Known rows, with every step that occurs:
U R Q: [ 27  31  38   5  40  -8 -35 -21 -18  -6 -68 -26   3   2 -47 -67  38  23
  47 -45  21 -49   5   6  13 -22 -31  25]
Q R U G: [ 21  23  18   1   4 -32 -18  28   5 -19 -39 -42   4  -8 -52 -25  29  77
  53 -46  37  28   4  15 -32 -55  12   5]
M Q: [ 30 -15  11  23  32 -14   8  17   0  15 -62 -35   2  24 -45 -35  -9  41
 -13  -1   9 -37  11 -14   8   5 -21   8]
U M Q: [  6  -7  -1  26  32 -15   1  -1  37   0 -89 -58  -4   8 -59 -28  -2  38
  -1   6  27 -19  31   4   8 -23 -43  39]
D U: [ 24 -21   8  25   6 -39   0 -12  -5  21 -20  -9  22  12 -18 -55   5  39
 -10 -11  26 -36  28  10  -5  15   1  22]
Q G U: [ 33 -24  -9  61  31  -4  41  16 -29 -12 -18   1   9  28 -36 -27  34  -1
  -9 -13   2 -39  40  13   2   5 -14 -22]
V Q: [ 29  10 -16  13  43 -44 -18  14 -24  31 -31 -57   3 -16 -59 -35  11  32
   7  -1  21 -50   1  -7   2 -13 -40  35]
Q V: [ 16  22 -21  22  65 -10   1  24   4  27 -38 -25   9  21 -35 -23   2  27
  19 -17 -24 -26   3   3 -40 -27   6   8]
M U D Q: [ 32  -8  -7  45  16 -39  63  11 -32  43   1   7  17  35 -53 -26  19  24
  -5  23   9 -71  32 -15  -8  -8 -24  36]
D U G: [ 22 -19  18   8 -24 -42  -1  -3   7   5 -21 -22  14  15 -35 -40  14  52
   8 -18  40  -4  31  15  -7 -33 -15  29]
V Q M U: [ 32  12 -11   0  78  -2  41  20 -35  33 -26 -21 -19   1 -36  -8 -13  18
 -25  -5  11 -32  20 -21 -10  -9 -34  35]
Q D U: [ 48 -21  -6  23 -21 -31  32   9 -10  16   6  -2  36 -15  -4 -49   2  29
 -25  -3  42 -53  19  -1  -9  30 -13  19]
D Q G U R: [ 56 -14  14  51  21  23  11   3 -50 -21 -28   9  -2  22 -34 -41  28  -7
  -6 -10   2 -52  71  32  17  11 -42  16]
Q G: [  5 -21   2  31  44 -27  34  15  -3  16 -45 -14  14  14 -35 -48  28   0
   9 -24 -11 -27  30   6 -25   9 -23 -10]
G U: [ 37  -6 -10  68  31 -15  18   1 -30  -7 -12  -9  11  21 -40 -30  34  33
 -12  -2  19 -42  25   7  11  -9   1   4]
D Q M U: [ 27 -16  11  36  77  11  53  15 -31  33 -20  21 -10  24 -21 -40  -2  10
 -23 -14 -11 -30  43   5 -22  15  -9  28]
G U D Q: [ 57 -10 -15  82 -10 -25  20  13 -37  20   4  -5  26  37 -60 -27  34  14
  -1  15  24 -71  43   5  22 -16 -24  22]
M U: [ 13  -3  -3  31  59 -30  60  -3 -24  16 -17   0   1  23 -35 -28  19  45
 -17   3   4 -42  15 -17 -19   2   1  17]
G U R Q M: [ 54  32  34  31  48  49 -17 -13 -30 -32 -57  -3 -10  17 -29 -38  30   0
  20 -57  28 -30  34  11  31 -26 -26  14]
G U R Q D: [ 76  31  12  34   0  24   4  -1 -46 -44 -19  -8  16  -9 -34 -43  42  11
  16 -24  53 -78   6   0  36 -10 -37  11]
U R: [ 24  20  16  17  32 -17  -6 -18  -9   3 -62 -19   2   1 -35 -44  32  40
   7 -25   9 -26  38  -7  -7 -14 -25  40]
D U V: [  7  -7   5  21   2 -47 -21 -29  21  26 -16 -21  24   6  -9 -65   7  35
  15  12  37 -28  50  19   5 -13  -1  33]
D U M Q: [ 19 -25   7  14  -5 -15 -10 -14  35  -1 -72 -43   4  12 -40 -32 -28  42
 -18  12  47 -25  46  18  19  -4 -38  48]
V Q G U: [ 50 -11 -23  36  30  -9  14  28 -48  -1 -12 -35  -2   3 -53 -16  16  -6
  -9   4  19 -59  23   9  20  -5 -50  -3]
V Q M U D: [ 39  23 -22   3  37 -18  61  24 -24  50 -21 -24  -3  14 -49  13  -4   9
 -17   5  24 -42  27 -44  -4 -32 -52  41]
G U D Q V: [ 62  16 -34  66   8   3  12  35 -30  24   3  -8  20  49 -53  -3   8   3
  12  16  -3 -65  31  10  -2 -41 -11  14]
G U V: [ 21  10 -12  63  29 -20  -2 -14  -4  -2  -9 -25  13  15 -33 -42  40  30
  16  21  30 -33  46  15  22 -37   0  15]
V Q G U D: [ 57   2 -35  41 -11 -27  33  32 -37  15  -8 -40  17  19 -67   6  22 -16
   1  12  31 -67  34 -14  25 -27 -65   2]
R U V Q: [ 14  39  -2  21  38 -62 -48 -14   8  30 -26 -83  10 -43 -32 -50  31  29
  36   7  42 -18  -7 -15  19 -50 -31  43]

Rows:
[ 17  -7 -11  55  29 -10  23   1  -3  -8 -15 -14  13  20 -25 -37  38  -6
  19  12  14 -29  63  22  14 -23 -16 -11] | Q G U V
[ 46   1   9  40  20  19  25  -3 -31 -31 -40   1  -1  22 -31 -23  38   4
  -7 -18   7 -34  61   9  11  -6 -32   4] | Q G U R
[ 51  -9  14  12 -14 -23   4   5 -20   5  -3  -9  39 -14 -15 -73   8  12
  15 -24  55 -75 -15  10  11  25 -19   7] | R Q D U
[ 45 -19   3   5 -51 -37  30  17  -1  -1   4 -16  30 -10 -21 -36  14  42
  -6 -11  57 -21  21   4 -14 -18 -29  25] | Q D U G
[ 60   3   6   2 -33 -11  13 -10 -16  -5 -18   0  24 -19   2 -46   4  37
 -24 -12  47 -48  40  -6   2  19 -30  46] | Q D U R
[ 41  15  29 -14  -8  -9 -20  45  11 -26 -63 -55  -8   8 -57  -9  -8  82
  35 -29  43  21   1   3  -8 -47  -3   0] | M Q R U G
[ 38  16 -27  29  36 -10  55  31 -25  51   0   4  11  51 -48   0  -7  16
   5  22 -18 -66  20 -13 -33 -29 -10  29] | M U D Q V
[ 17   5  -7  -6  26   4 -16  26  28 -21 -92 -53  -7   9 -72 -13 -30  63
  28   1  33 -16  48  35 -11 -17 -20  22] | U M Q R
[ 13  26 -18   9  40 -51 -39  -3   1  36 -28 -74   7 -24 -49 -48  17  29
  33  23  31 -43  22   2  15 -41 -41  44] | U V Q
[ 21  16  40   1  37   3 -11  -8 -16 -11 -73 -17   3   6 -42 -65  36 -12
  49 -53   8 -44  20   9   3  -9 -47   2] | U R Q G
[ -1  15   2  19  74  -4  48  -9  11  27 -27  -3  -6  18  -6 -31  11  18
   1   2   6  -4  55 -10 -18 -27  -2  27] | Q M U V
[ 20  33   1  12  70   0 -27  18  -5  18 -48 -30   9  20 -46 -45   7   8
  58 -37 -11 -48 -31  13 -20 -33   2  -5] | R Q V
[ 35 -16   2  41  16  14  19  16   3 -14 -38 -29   3  38 -31 -24   1  -1
   0  29  19 -38  58   8  36 -15 -30 -14] | M Q G U V
[ 24  20   9  19  33 -29 -17  19  -4  -3 -37 -29  11 -11 -38 -39  18  63
  37 -40  21  -4   3  11 -27  -6  26   0] | Q R U
[ 15  -1   3  24  79   5  72   8 -13  24 -33  13  -9  24 -17 -20   7  22
 -25 -22  -6 -11  34 -18 -28   1   0  17] | Q M U
[ 18  40 -19  -3  34 -35 -52  14  12  -8 -59 -87  -4 -52 -69 -16   6  57
  50 -17  55  -7   7  29 -10 -41 -30  46] | V Q R U M
[ 36  12 -10   6  51  13  -1  39   9  21 -62 -36  -3  36 -40 -10 -34  31
  -3   0 -17 -32   1 -10 -15 -18  -6   2] | M Q V
[ 48  -7  23  -5 -45 -27   3  13 -10 -10  -6 -21  33 -11 -32 -57  19  23
  32 -30  68 -43 -13  13   7 -25 -33  13] | R Q D U G
[ 14  27 -10   1  62 -18 -28   7  12  42 -43 -59  -4 -22 -29 -38   2   7
  25  -2  23 -11  43   0   5 -41 -42  43] | U V Q M
[ 77  16  -5 -22 -33 -17 -13   3 -34   6  -9 -34  14 -42 -17 -34 -13  32
 -23   3  63 -70  27 -11  18  11 -66  63] | V Q D U R
[ 25   5  -8  -3   3 -52 -47 -15   1  37  -8 -58  16 -19 -27 -53 -10  31
  16  28  55 -49  36  14  25 -23 -35  52] | D U V Q
[ 25  18  14   9  46  -6  44 -21 -28  -1 -39   4 -11  17 -30 -25  23  50
 -17  -5   7 -40  35 -20 -12  -9 -18  43] | M U R
[ 11  -2   8  13  28 -33  59   6 -16   0 -19 -12  -7  26 -53 -16  30  59
  -1  -3  17 -13  17 -12 -23 -50 -14  26] | M U G
[ 30  -9  -4  50   3 -49  14  13 -12  47 -20 -19  31  21 -58 -46  28  17
  18   3  10 -58  32  -3  -4 -13 -30  32] | U D Q
[ 20   8 -12  34  17 -46  78   3 -13  35 -11  -2  19  37 -49  -9  26  35
  -8  13  15 -53  22 -39 -16 -22 -15  22] | M U D
[  7   6  15  37  29 -24 -10 -10  45  -7 -90 -70  -2 -13 -44 -27  10  38
   1 -12  37   6   4 -11  13 -32 -32  39] | R U M Q
[ 41  20 -22 -17  36 -24 -34  42 -32  15 -31 -52   0 -16 -70 -23 -15  58
  34  -8  28 -48  16  25 -15  -6 -18  19] | V Q R
[ 32  -5   1  44  24 -17  21  24   0  53 -37  -5  19  21 -38 -37  16  -6
  10 -22   2 -27  52  -6 -11 -14 -33  32] | U D Q M
